What can hang from each mark
zoku: tepo
suko: dagamor fefo gitul vese
lebur: fefo nazupa
tepo: dagamor didob
meto: suko
dagamor: suko
pimot: fefo nazupa
biza: meto
nazupa: lebur pimot
vese: mufo
fefo: suko

Every row comes from one small tree of marks. Brackets hold a mark, then the marks that hang from it, in alphabetical order. Every link used is in the known rows. Which tree was each row made from?
In the rows, 128 means zero.
Known rows
{lebur {fefo suko} {nazupa pimot}}: 169 107 120 151 167 151 99 151 118 150 145 158 153 166 88 115 154 116 128 154 108 99 133 129 113 121 155 107 140 134 122 114 117 154 134 137 152 161 133 159 166 121 122 173 102 151 163 130 105 132 115 143 131 83 151 176 157 106 162 114 129 173 131 142 86 138 109 130 106
{nazupa pimot}: 144 134 124 135 162 136 106 143 110 136 140 141 147 146 112 120 137 115 138 126 114 98 132 121 109 121 131 115 151 134 104 104 132 154 113 114 151 155 129 130 160 131 124 166 118 122 156 122 123 131 129 155 139 91 148 155 144 117 152 115 147 143 133 143 98 132 119 118 124
{zoku {tepo {dagamor {suko fefo gitul vese}}}}: 158 162 116 181 168 90 93 154 78 156 179 145 150 138 97 101 128 145 154 122 165 73 128 118 147 130 191 120 111 113 154 76 58 114 81 160 171 137 169 124 141 165 144 183 134 126 150 122 172 154 114 158 125 99 143 162 148 106 134 92 146 139 143 143 137 131 118 122 128
{dagamor suko}: 155 111 106 140 184 134 107 151 113 134 139 142 143 134 129 128 129 120 147 134 134 95 114 133 115 140 141 112 156 132 106 91 119 149 114 129 156 143 130 118 151 125 128 163 117 121 149 119 129 142 132 152 134 94 136 143 143 123 139 110 150 150 117 140 111 127 124 121 121
{nazupa {lebur {fefo suko}} pimot}: 168 125 119 136 167 143 97 154 117 143 156 151 163 159 111 100 141 89 134 137 98 85 130 132 103 131 151 107 135 117 135 112 137 161 125 117 152 153 123 137 175 134 119 159 109 139 156 129 115 120 122 157 118 83 168 176 145 110 173 124 136 160 156 142 72 133 125 121 97
{meto {suko dagamor gitul vese}}: 150 162 130 182 164 109 102 152 68 146 172 148 158 154 95 115 125 121 165 139 147 123 130 109 151 123 178 122 120 108 131 74 76 122 77 167 168 167 170 147 132 177 140 172 119 168 153 123 129 149 88 150 98 113 137 171 148 125 143 114 156 152 142 129 123 144 109 118 156
{biza {meto {suko dagamor gitul vese}}}: 157 155 128 182 164 105 89 150 57 141 157 149 151 148 106 114 137 111 164 137 147 131 127 106 154 121 182 100 109 115 121 78 84 114 75 157 161 156 170 149 135 169 143 168 123 173 158 116 120 150 68 158 93 123 136 174 135 128 128 112 152 148 133 136 136 148 103 111 151
{meto suko}: 163 123 127 136 184 145 103 139 119 138 146 141 153 148 111 129 137 110 149 143 127 113 121 129 119 122 131 116 134 130 114 105 112 149 114 124 148 169 134 128 145 149 124 162 118 129 160 114 113 141 116 142 124 104 141 157 153 139 151 113 148 157 125 135 118 130 123 126 123
{tepo {dagamor {suko gitul vese}} didob}: 155 151 113 161 162 102 106 153 66 147 160 152 121 155 131 121 139 151 144 121 172 79 126 140 131 139 190 135 137 120 137 67 72 99 80 163 157 128 150 118 133 174 132 165 114 140 162 128 159 159 105 175 128 103 144 148 141 86 139 103 159 134 143 144 146 113 111 111 139
{fefo suko}: 149 101 130 141 186 135 108 139 118 149 153 153 157 153 110 123 145 114 148 127 124 103 116 141 120 138 155 110 151 123 108 106 113 143 124 129 138 162 143 130 144 132 126 165 122 125 155 123 115 136 128 143 131 110 135 157 153 126 142 122 134 154 118 136 101 126 122 138 127
{suko fefo}: 149 124 124 134 177 135 95 137 116 141 157 144 164 143 103 118 141 109 147 123 117 94 120 128 123 129 142 107 140 125 115 110 97 129 117 130 141 153 163 136 148 129 130 173 125 137 158 141 122 141 110 139 151 110 151 158 151 127 145 110 145 158 122 138 104 130 114 135 115
{nazupa lebur {pimot {fefo {suko dagamor gitul vese}}}}: 141 175 139 172 158 100 100 170 66 148 173 159 165 166 103 93 131 105 163 133 128 116 151 109 129 135 181 121 133 97 141 76 107 151 63 141 161 150 160 154 164 171 142 166 116 172 167 124 152 115 109 172 93 103 152 186 145 96 145 117 153 150 163 142 80 145 115 110 131
{zoku {tepo dagamor didob}}: 155 119 107 141 170 136 93 131 101 148 151 143 116 148 100 123 162 143 117 114 156 68 130 132 125 116 141 130 133 119 134 107 87 100 113 132 136 149 146 102 145 158 117 163 130 104 171 116 144 143 113 152 158 98 154 160 142 101 141 97 136 125 128 145 140 103 126 144 118
{fefo {suko dagamor gitul {vese mufo}}}: 153 143 125 180 173 102 108 153 56 150 181 174 150 164 95 106 138 126 164 121 159 118 106 124 167 137 210 127 132 106 118 78 63 112 96 182 143 165 182 151 145 157 138 155 126 167 145 130 119 144 87 148 112 122 131 167 146 118 127 122 137 149 134 127 118 152 99 121 155
{pimot {fefo suko} {nazupa lebur}}: 148 108 139 108 168 144 106 161 115 144 141 148 144 161 126 104 144 103 148 150 121 112 146 133 115 145 126 117 144 124 137 116 134 150 113 110 130 150 147 141 177 149 139 154 130 157 168 119 134 101 123 149 119 107 147 177 152 124 141 119 138 161 120 151 73 127 134 137 102
{tepo dagamor didob}: 151 118 114 125 170 130 103 131 98 145 146 153 122 159 121 131 158 134 128 119 151 72 127 139 114 125 145 125 143 118 125 98 91 95 109 128 131 142 138 114 143 154 116 161 118 127 169 130 129 141 111 155 157 105 157 147 144 100 146 105 143 131 130 144 138 103 119 131 116
{nazupa {lebur {fefo {suko gitul {vese mufo}}}} pimot}: 176 153 122 161 153 121 101 164 81 144 174 165 149 166 104 83 138 107 144 129 118 95 118 132 139 136 198 126 118 120 136 95 103 143 108 149 143 156 150 149 173 153 125 147 119 161 146 131 116 132 92 165 101 96 159 182 149 106 173 127 144 166 161 136 85 159 107 106 121
{lebur {fefo {suko dagamor gitul vese}} {nazupa pimot}}: 162 147 125 198 151 114 97 166 69 156 169 167 159 169 74 101 142 129 145 154 127 109 145 107 143 116 200 118 124 115 141 79 83 128 92 181 171 160 166 176 156 150 134 182 100 188 157 137 122 138 89 149 108 93 150 190 151 92 153 112 141 171 148 138 87 151 92 122 137
{tepo {dagamor {suko gitul}} didob}: 153 144 111 142 174 109 110 154 79 147 149 156 117 146 129 124 138 136 139 113 165 62 127 143 116 142 172 124 142 121 136 76 81 97 99 148 148 130 139 112 139 167 127 163 116 125 158 122 148 154 104 170 136 100 147 151 139 90 148 97 154 132 132 138 152 104 129 116 125
{meto {suko dagamor vese}}: 161 140 125 172 173 125 101 145 86 144 167 148 160 157 105 123 131 122 160 155 142 129 120 112 142 120 155 127 122 105 128 76 88 129 85 154 172 168 161 139 143 160 127 166 113 162 159 116 125 141 104 146 115 104 142 164 151 127 129 114 147 149 142 134 114 146 104 118 141
{meto {suko fefo gitul vese}}: 157 162 137 164 165 116 99 149 85 148 181 146 165 152 96 111 129 113 166 136 132 114 127 119 141 126 177 114 115 117 136 95 71 125 85 161 158 164 179 149 131 166 140 177 119 158 154 133 129 159 86 146 110 116 141 173 155 131 154 109 158 164 137 131 123 146 112 122 139
{pimot {fefo suko} nazupa}: 140 100 140 120 179 144 109 157 122 151 148 158 147 163 115 118 150 114 145 150 130 114 138 130 112 136 129 120 151 128 128 126 120 139 116 114 120 162 160 152 163 141 138 163 132 147 170 120 131 108 122 140 127 112 134 171 157 125 133 105 133 156 108 145 92 121 121 141 111
{nazupa {lebur {fefo {suko gitul}}} pimot}: 163 144 124 147 161 129 101 161 103 145 162 155 164 152 99 89 136 92 138 127 97 79 136 133 118 134 170 101 128 120 140 104 122 156 118 128 146 153 135 142 169 149 133 165 113 142 153 130 120 128 114 166 104 92 161 187 147 106 183 117 142 165 154 136 79 132 131 121 111

Write each row's tree
169 122 107 152 179 126 106 158 92 128 146 148 135 145 131 121 130 133 148 137 155 110 94 131 134 141 170 135 142 132 106 82 98 136 110 152 152 144 144 124 156 135 124 147 123 137 144 122 126 148 112 151 133 97 131 143 141 122 125 117 146 152 125 146 119 150 100 107 132 | {dagamor {suko {vese mufo}}}
147 132 135 124 176 135 99 155 112 140 150 150 158 162 121 106 140 93 145 132 112 103 141 131 98 136 135 113 151 119 123 106 143 174 105 101 143 153 127 140 170 146 129 157 117 130 167 118 134 105 136 162 117 97 155 171 144 109 153 117 143 155 152 149 72 132 132 118 100 | {nazupa lebur {pimot {fefo suko}}}
136 125 137 133 184 135 104 156 120 148 152 156 160 165 111 121 147 104 147 129 121 108 134 132 94 125 137 116 158 117 114 112 132 162 101 102 134 160 135 149 159 140 128 168 118 126 169 116 133 114 139 159 129 103 143 168 149 109 145 108 138 151 134 143 94 129 124 122 108 | {nazupa {pimot {fefo suko}}}
142 166 124 180 156 100 95 151 64 149 182 153 170 148 87 104 130 122 164 121 137 103 133 110 155 128 187 116 126 106 136 78 63 106 74 172 158 158 199 152 136 154 142 184 121 172 152 150 137 150 82 147 128 117 149 170 147 118 138 108 152 149 137 131 111 142 93 129 144 | {suko dagamor fefo gitul vese}
150 114 131 104 156 149 101 163 112 133 128 137 134 153 127 108 142 109 142 154 120 108 151 123 109 132 105 119 141 136 130 120 138 143 103 104 130 145 147 137 181 149 137 148 129 153 167 129 129 103 116 146 128 109 154 171 151 125 146 111 146 153 120 156 79 127 128 132 105 | {pimot fefo {nazupa lebur}}
165 138 127 172 142 123 101 171 70 151 176 162 155 161 103 85 132 110 153 158 127 100 143 113 150 139 189 118 111 106 167 91 89 113 97 168 155 155 180 157 175 164 143 164 122 202 154 137 128 128 81 153 99 104 159 188 156 112 146 122 140 159 145 139 76 139 106 135 130 | {pimot {nazupa {lebur {fefo {suko dagamor gitul vese}}}}}
160 157 118 162 157 115 102 167 85 148 169 165 164 156 88 86 132 90 145 125 109 83 143 118 124 133 184 104 125 102 147 91 110 144 104 143 156 153 144 153 172 154 133 167 107 161 151 130 124 123 98 162 104 91 164 189 143 99 166 116 139 156 161 129 78 133 121 117 112 | {nazupa {lebur {fefo {suko dagamor gitul}}} pimot}
155 170 129 159 177 112 95 150 86 150 178 156 169 141 82 111 122 99 169 125 132 102 131 111 143 128 171 109 113 106 141 87 66 123 92 161 153 163 175 154 142 164 138 181 114 163 148 124 127 148 78 143 114 116 143 178 146 131 147 100 150 158 138 120 124 136 115 121 128 | {meto {suko dagamor fefo gitul}}
140 153 124 182 155 104 101 147 65 146 165 148 155 147 95 113 129 134 157 128 142 110 132 108 153 126 178 117 134 111 122 74 82 115 75 168 154 160 175 141 137 158 145 176 122 161 154 139 135 150 94 151 117 117 143 162 147 114 137 112 154 145 131 134 114 142 103 127 159 | {suko dagamor gitul vese}
181 117 113 154 156 137 101 162 84 145 171 167 142 169 108 89 147 109 144 160 138 112 114 122 149 143 183 137 111 105 152 98 88 109 115 160 148 156 171 152 191 148 125 143 128 196 151 131 112 120 81 143 115 99 157 178 152 124 132 126 125 157 136 144 75 153 94 127 116 | {pimot {nazupa {lebur {fefo {suko dagamor {vese mufo}}}}}}
187 87 114 168 169 147 92 154 101 147 158 158 148 178 95 114 158 138 137 157 136 114 105 137 149 128 182 131 125 132 116 111 82 125 127 167 142 161 165 157 161 129 123 157 114 170 153 137 96 151 89 132 131 101 140 165 161 114 150 119 124 182 121 139 100 155 85 126 125 | {lebur {fefo {suko {vese mufo}}} nazupa}
174 97 111 138 174 149 96 148 124 150 156 150 162 159 109 100 143 98 137 136 105 88 121 145 118 140 154 108 135 118 132 115 122 144 127 128 143 155 137 133 165 132 126 158 116 144 156 135 109 127 117 145 124 100 161 165 156 118 167 121 132 169 137 137 81 128 121 136 100 | {nazupa {lebur {fefo suko}}}
143 105 141 142 167 139 107 158 105 151 158 157 151 173 119 115 151 128 148 160 142 125 138 124 121 130 146 132 143 121 132 115 113 137 92 127 131 163 168 156 158 147 138 163 134 164 172 124 142 116 119 144 124 113 137 169 159 123 126 115 136 157 117 155 91 135 109 135 126 | {pimot {fefo {suko vese}} nazupa}
146 146 146 169 157 116 101 164 84 149 154 155 150 174 96 113 143 133 154 151 133 122 156 119 129 123 175 117 144 128 119 95 101 156 82 151 149 157 160 174 149 156 143 177 112 161 172 126 141 130 110 153 109 101 136 181 154 93 151 115 150 172 135 149 93 146 105 118 138 | {lebur {nazupa {pimot {fefo {suko gitul vese}}}}}
156 156 106 177 162 106 100 154 71 147 165 147 113 145 114 115 138 161 139 118 179 73 129 126 143 129 183 137 126 118 149 73 69 97 83 164 163 133 157 104 137 174 126 167 127 122 161 110 170 159 110 166 133 98 139 159 142 86 133 97 152 126 141 146 153 114 122 123 140 | {zoku {tepo {dagamor {suko gitul vese}} didob}}
148 123 129 136 165 142 92 158 114 137 125 141 139 161 102 127 151 123 134 146 118 113 151 115 105 112 114 115 154 140 107 112 133 157 103 115 143 150 134 155 165 137 130 169 110 139 174 126 126 119 123 145 141 93 145 170 150 102 152 105 147 165 121 154 89 140 113 119 110 | {lebur {nazupa {pimot fefo}}}
180 125 113 183 164 127 90 162 82 148 166 173 148 176 84 105 154 125 140 159 134 117 114 113 147 120 188 136 122 116 126 92 82 126 115 174 162 161 161 170 176 136 118 157 105 187 154 133 102 135 83 140 126 85 152 181 151 101 138 117 125 167 142 140 87 163 80 112 120 | {lebur {fefo {suko dagamor {vese mufo}}} {nazupa pimot}}
142 163 144 152 157 113 103 165 84 146 164 149 158 165 116 99 131 107 157 133 123 111 150 126 116 135 169 118 138 112 135 90 120 164 72 130 152 151 150 153 159 167 139 166 118 150 167 125 151 118 120 174 95 104 154 182 146 100 156 122 155 161 156 150 82 142 120 112 131 | {nazupa lebur {pimot {fefo {suko gitul vese}}}}
131 168 140 181 163 97 102 166 71 157 180 171 166 172 95 110 138 119 163 128 141 120 144 108 126 117 180 127 146 101 132 81 93 143 62 142 152 162 171 167 147 165 143 181 117 165 168 122 149 123 111 165 107 111 136 185 143 98 134 108 143 147 149 139 101 147 106 110 138 | {nazupa {pimot {fefo {suko dagamor gitul vese}}}}
165 142 108 168 174 107 88 146 97 158 175 141 149 142 105 109 132 145 151 134 161 77 116 118 137 129 173 128 116 110 152 84 71 124 89 148 174 133 162 120 148 148 129 178 130 124 152 119 165 143 125 154 143 92 148 151 145 108 125 91 141 137 141 147 130 123 110 121 116 | {zoku {tepo {dagamor {suko fefo vese}}}}
